Known rows, with every way that one mark hangs from another
[K H [W [L P X]]]: [-2.72  1.29  1.18 -1.34 -0.04  1.64 -1.65 -1.09 -1.11  0.35  2.77 -0.84
  0.24 -0.12 -2.01  4.91 -0.26 -1.21  0.71 -0.99 -1.38  0.64 -3.34  0.48]
[K [H [L P X]]]: [-1.85  1.81  0.67 -1.94  2.11 -1.54 -0.77  0.00  2.71 -1.62  0.61  3.18
 -0.11  1.21 -2.26  0.32  1.37 -1.67 -1.59  0.56 -3.32  2.99 -0.34 -2.54]
[V [L H [P X] [W K]]]: [-2.52 -3.92 -1.95  1.97  0.76 -0.25  0.12  2.21  1.51  3.71 -0.89 -1.85
  0.41 -0.57 -0.99 -1.61  0.43  0.65  5.49  0.01  0.40 -2.03  0.22  0.71]
[V L]: [ 3.44  0.10  3.10  2.20  0.92  3.97  1.95  0.96 -0.36 -1.29 -0.55  3.62
 -1.27  2.22  2.87 -2.04 -0.88 -0.37 -2.81 -1.22  3.89 -1.22  1.92  0.34]
[R L X]: [ 0.71  1.84  2.82  3.90  3.02  7.70 -2.35 -2.39 -2.95  0.45 -1.09  0.29
 -2.39  1.16  6.93 -2.18  0.15  0.27 -4.76  1.66  3.23  0.47 -0.25 -1.64]
[P X]: [ 1.77  0.66  2.37  3.54  0.99  3.36  1.15  1.72  1.38 -0.71 -2.87  0.39
 -1.54  1.39  0.98 -1.67 -1.21 -1.70 -3.11 -1.82  4.33 -0.82 -0.42 -0.99]
[K H [W [L P]]]: [-0.92  0.77  0.40  0.26 -0.89  3.50 -0.33 -0.93 -0.66  0.85  3.23 -2.21
 -0.47 -0.24  0.40  4.67 -0.34 -1.26 -0.72 -2.10  0.03 -0.47 -3.15  1.18]
[K [W [X L]]]: [ 2.14  0.47  3.75 -0.66  1.92  3.35  1.33  0.22 -1.58 -2.90 -1.17  1.40
 -1.04  1.30  1.19  2.84 -1.05 -0.29  1.14 -2.32  4.20  0.20 -0.25  2.37]
[H L]: [ 2.38  0.84  1.92 -0.05  1.46  0.83  1.89 -0.02  3.91 -3.03 -2.72  4.95
 -0.88  2.44  1.92 -1.78  0.16 -0.67 -4.86  0.30  1.77  1.75  1.74 -1.75]
[T [L H W X]]: [-1.48 -0.56 -1.14 -1.86  1.91 -2.29 -1.10  1.66 -2.55 -2.58  0.26  3.57
 -1.39  2.20 -1.56 -1.35  0.39  0.42  1.26  3.47 -1.83  0.93  0.90 -0.22]
[W [L K P X]]: [-0.27 -0.10 -0.18 -2.60 -2.65 -2.33  0.10 -1.09  1.44  0.68 -0.25 -0.23
  2.67 -3.59 -3.80  0.90  0.53  0.91  0.30  0.96 -2.53 -0.57  0.90  0.67]
[T [L H [K W] P X]]: [-2.13  1.15 -2.95 -2.30 -0.20 -4.75 -1.00  0.48 -3.05  0.43  2.92 -2.38
  0.14 -2.74 -5.60  2.18 -0.36  1.29  3.59  2.56 -2.72  1.67 -1.57 -0.97]
[P [X [L K]]]: [ 2.85  1.54  0.76  1.65 -2.63 -0.55  2.34  1.86  1.15 -0.27 -1.99 -1.52
 -0.07 -0.75  0.08 -1.43 -0.61  0.02 -0.70 -1.26  3.34 -0.69  0.06  0.35]
[L H [K W] P X]: [-1.78  0.20 -3.11 -3.00  0.35 -3.98 -3.46 -1.92 -0.30  2.33  4.19 -3.66
  1.12 -2.04 -5.31  3.42 -1.53  0.19  2.67  0.08 -3.84  0.57 -1.93 -1.06]
[P [L H]]: [ 1.19 -2.51  0.84  2.28 -1.02  0.92  0.00 -1.53 -1.11  0.07 -1.57 -1.48
 -0.57  1.98  4.32 -1.60 -1.20 -1.26 -3.56  0.07  2.25 -0.78  0.49 -0.37]
[P L]: [ 2.25  0.52  2.44  3.11 -0.46  2.37  1.72 -1.32 -1.39 -0.85 -2.86  1.11
 -0.67  1.91  3.05 -1.76 -1.17 -1.25 -4.70 -0.52  3.97 -0.62  0.55 -0.39]
[H [L K W]]: [ 0.91  1.98 -1.77 -1.81  1.73 -2.73  1.14  0.22  4.30 -1.04  0.00  4.02
  0.45  1.53 -0.52 -1.18  0.36  0.71 -2.17  0.41 -1.47  0.73  1.45 -1.64]
[L P X]: [ 0.47  1.05  0.58 -1.50  1.70 -0.39 -0.97 -1.14 -0.05 -0.96 -0.47  2.64
  0.27 -0.01 -4.65 -0.45 -0.37 -0.84 -1.67  0.43 -1.28  0.80  0.79 -0.95]
[T [L H P W X]]: [-2.54 -0.52 -3.26 -2.36  2.17 -4.27 -1.23  1.24 -2.42 -0.62  0.94  2.18
 -0.47  0.63 -5.11 -1.12  0.70  0.34  2.29  3.69 -3.66  0.90  0.58 -0.43]
[P [L H K X]]: [-0.78 -1.24  0.02 -0.03 -1.50 -3.13 -1.35 -1.70 -1.07  0.67 -0.52 -2.12
  1.55 -0.43  0.85 -0.65 -0.83  0.03 -0.53  1.28 -0.88  0.21  0.12 -1.35]
[L P [W [K H]] X]: [-3.24 -0.19 -1.56 -2.39  1.23 -0.54 -2.31 -0.77 -0.13  0.24  0.60  1.48
  0.45 -0.84 -4.23  1.06  1.58  0.20  4.42  0.72 -4.42  1.06 -0.51  0.44]
[W K L]: [ 1.66 -3.54  2.80  0.43 -4.63  4.70  2.15 -0.82  1.84 -1.83 -4.45  0.42
  0.43 -2.74  4.05  0.25  1.24  1.83  0.44  0.27  2.70 -0.80  1.97  2.81]
[R [X [L K P]]]: [ 1.88  1.78 -0.74 -0.11 -0.76 -0.84  0.18 -0.35 -1.80  1.46  0.26 -2.09
  0.14 -2.09  0.84 -1.03 -0.13  1.61 -1.62 -0.07  0.81  0.37  0.54  0.02]
[P L X]: [ 0.16  0.74  2.98  5.65  0.26  1.85  2.10  1.01 -0.20  0.62 -4.97 -1.00
 -0.39  1.84  2.00 -2.27 -1.36 -1.97 -3.29 -1.11  5.70 -0.85 -1.15 -1.49]

Rows
[-1.51  1.41  0.19  1.55  1.79 -0.18  0.84  1.89  3.78  0.27 -0.42  0.09
 -0.60  0.97 -0.87 -0.30  0.99 -2.47 -1.92 -0.91 -0.63  1.76 -1.28 -2.54] : [K [H [L [P X]]]]
[ 0.20  1.32  1.31  4.73 -1.20 -0.22  2.10  0.86  0.23  1.75 -3.31 -3.33
  0.73 -0.84  1.03 -1.76 -1.27 -0.80 -1.81 -1.32  4.10 -1.19 -1.22 -1.52] : [P [L K] X]
[-0.87  2.77  1.16  4.93 -0.14  0.29  1.66  0.38 -0.67  2.42 -2.04 -4.27
  0.32 -0.26  0.17  1.01 -2.40 -1.04 -0.52 -2.23  5.14 -0.81 -3.49 -1.66] : [P [L [K W]] X]
[-1.10  1.72  0.67 -2.64  4.20 -2.57 -0.17  0.05  3.78 -2.96 -2.21  7.72
  0.12  3.98 -2.01 -1.49  0.52 -0.48 -1.96  1.65 -1.56  2.20  1.44 -2.43] : [H [L W X]]
[ 0.33  2.32 -1.80  2.11 -1.01 -2.09  2.79  3.20 -1.24  0.78 -0.82 -2.17
 -0.29 -3.77 -4.44 -1.51  0.29  0.43  0.96  0.90  1.19  0.15 -0.43 -1.05] : [T [L K [P X]]]
[ 2.47  1.07 -2.36 -1.80 -0.15 -1.67  1.01 -0.65 -0.38 -0.40  0.37  2.50
 -0.29  1.78 -2.68 -1.13 -0.18  0.11 -1.03 -0.08 -0.43 -0.99  1.40  1.75] : [X [L P W]]
[ 1.14  2.12 -4.02 -2.53 -2.00 -3.17  0.09 -0.07 -0.61  1.23  4.16 -1.21
  0.40 -0.60 -2.48  0.63  0.68  0.55  0.90 -0.68 -3.64 -0.82 -0.04  1.75] : [X [L [K H] P W]]
[ 0.25 -4.28 -1.95 -0.81 -0.66  1.73 -1.57 -0.77  1.00 -0.29 -0.35 -0.15
 -0.93  0.75  2.67 -0.65  0.31  1.24  2.00  0.36 -0.85 -0.75  1.34  1.61] : [L H [W K]]
[-1.78  0.15 -0.24 -2.38 -2.95 -1.75 -1.00 -0.57  0.81  0.88  1.98 -1.50
  2.29 -3.48 -2.65  2.10  1.18  0.15  0.96  0.31 -4.17 -0.09 -0.51  0.63] : [W [L [K H] P X]]
[-1.44 -5.34  5.24 -0.16 -2.33  6.29  1.15  1.10  0.96 -2.37 -3.51 -1.19
  0.76 -3.74  5.66  2.22  3.09  0.84  4.88 -1.14  0.98 -0.23  1.15  4.09] : [W [K H] L X]
[ 1.67 -0.54 -1.90 -0.59 -1.05  0.57 -1.64 -1.20 -0.26  0.88  3.86 -3.88
 -0.67 -0.54  1.27  2.58 -2.01  0.43 -0.46 -1.48  0.08 -0.55 -1.33  0.11] : [L H [K W]]
[-1.36  1.33  2.34  1.89  0.77  1.82  0.35 -0.41 -2.75  0.68  1.04 -3.53
  0.49 -0.73  2.67  3.22 -0.73 -0.86  1.24 -2.64  1.80 -0.03 -2.60  0.36] : [P [L [K H [W X]]]]
[ 0.01 -0.87 -0.26  0.23 -0.10  3.87 -0.61 -0.15  0.05 -1.31  0.32  1.33
 -1.38  0.76  2.50  0.36  0.95  0.52  1.23 -0.96 -0.54 -0.13  0.13  1.49] : [L [W [K H]]]
[-0.13 -2.86 -0.52 -0.37 -0.30  0.97 -1.49 -0.20 -1.26  0.34 -1.62 -0.78
 -1.05  0.77  5.32 -1.53  0.74  2.34  1.31  1.17  1.02  0.38  0.94  1.50] : [R [X [L H [W K]]]]
[-0.72 -2.03  1.69  0.73 -0.08 -1.13 -1.34 -1.63 -1.35 -0.49 -2.03  0.11
  0.23  2.12  1.76 -1.20 -0.92 -1.14 -1.97  1.24  0.58  0.51  0.36 -1.03] : [P [L H X]]
[-0.15  1.39 -2.09 -1.44  3.37 -2.45  1.02 -0.16  4.14 -0.36 -0.88  4.81
  0.10  2.44 -3.00 -1.47  0.48 -0.58 -2.46  0.70 -1.81  0.91  1.38 -1.63] : [H [L P W]]
[ 1.51 -0.80 -0.20  0.81 -0.26  0.90 -0.18  0.26 -0.65  1.56  3.80 -2.20
 -0.33  0.34  2.24  1.38 -1.84  0.76  0.91 -1.53  1.75 -1.37 -0.60  0.29] : [V [L H [K W]]]
[-0.29 -3.43 -0.16 -0.78  2.58 -0.25 -0.53  2.40  0.10  1.14  2.19 -0.03
  0.93  0.25  1.87 -0.63  0.08  0.99  3.93 -1.03 -0.77 -2.40  2.00  1.86] : [V [L H K [W X]]]
[ 0.97  1.41  0.76  2.40 -2.21  0.84  0.82 -0.85 -1.69  0.57  0.90 -2.56
  0.07 -0.32  3.31 -0.09 -0.38 -0.73 -2.65 -1.21  0.79 -0.35 -0.87 -0.47] : [P [L [K H]]]
[ 0.99 -1.43 -2.15  0.09 -0.75 -0.94  0.96  1.27 -2.23 -0.68  0.62 -0.75
 -1.46 -0.95 -1.28 -1.23  0.28  0.19 -0.50  2.28 -0.38  0.51  0.99  0.06] : [T [L H P]]
[-0.93  1.61  0.21 -0.68  0.44 -1.51 -0.53  0.94 -0.89  1.51  3.56  0.08
  1.27 -1.75 -2.97  0.40  0.36 -0.24  1.90 -0.46 -2.72  0.11 -0.12 -0.82] : [V [L [K H] P X]]
[-2.47 -2.23 -0.56 -0.74  0.68  2.66 -4.18 -3.16 -0.69 -0.09 -0.88  0.93
 -0.48  0.53  2.25 -0.77  1.40  1.27  3.19  4.05 -2.50  0.37  0.45 -0.08] : [R [L H [W K] X]]
[ 0.78  1.56 -1.10  1.46 -0.28 -1.10  0.75 -1.23 -1.07  1.06 -0.37  0.09
  0.85  0.97  0.74 -1.28 -0.99  0.24 -2.17 -0.52  0.78 -1.46  0.27 -0.26] : [P [L K W]]
[ 1.40 -4.08  0.78 -2.18  0.40 -0.44  0.27  0.56 -0.27 -0.92 -1.04 -0.99
  0.29 -0.66  0.23 -0.03  0.76 -0.35  2.23 -0.37 -0.14 -0.41  2.30  2.75] : [W [X [L H P]]]
[-1.29  2.55 -0.85 -3.41  2.65 -4.63 -0.21  0.03  4.02 -1.74 -0.66  5.47
  1.21  1.63 -3.13 -0.80  0.81  0.65 -0.51  1.63 -3.16  1.85  1.31 -2.32] : [H [L K W X]]
[ 1.68  3.10 -2.21 -1.53 -2.80 -1.43  0.41 -0.89 -1.56  0.94  4.60 -3.34
 -0.23 -1.59 -2.04  3.40 -0.52  0.18  0.90 -1.76 -0.91  0.32 -2.10  1.13] : [X [L [K H W] P]]
[-1.66 -1.48 -3.81  1.22  1.09 -3.15 -0.41  2.51  1.42  4.94  2.46 -3.00
  1.04 -0.55 -2.71 -1.35 -0.62  0.14  3.44 -0.71 -1.26 -2.77 -0.29 -0.30] : [V [L H K [P X] W]]
[-0.81  0.02  1.73 -1.81 -3.05  0.36 -0.75 -0.23  0.75 -1.06  1.16 -0.16
  1.34 -1.94  0.87  1.71  0.94  0.32 -0.14  0.17 -2.41 -0.19 -0.14  0.76] : [W [L [K H] X]]
[ 1.69 -0.43 -0.19 -1.28 -2.49  1.67  0.80 -0.08 -0.50 -2.10 -0.26  1.51
 -1.17  0.95  2.57 -0.07  1.34  1.28  1.86 -0.33  0.25  0.26  0.75  2.72] : [X [L [W [K H]]]]
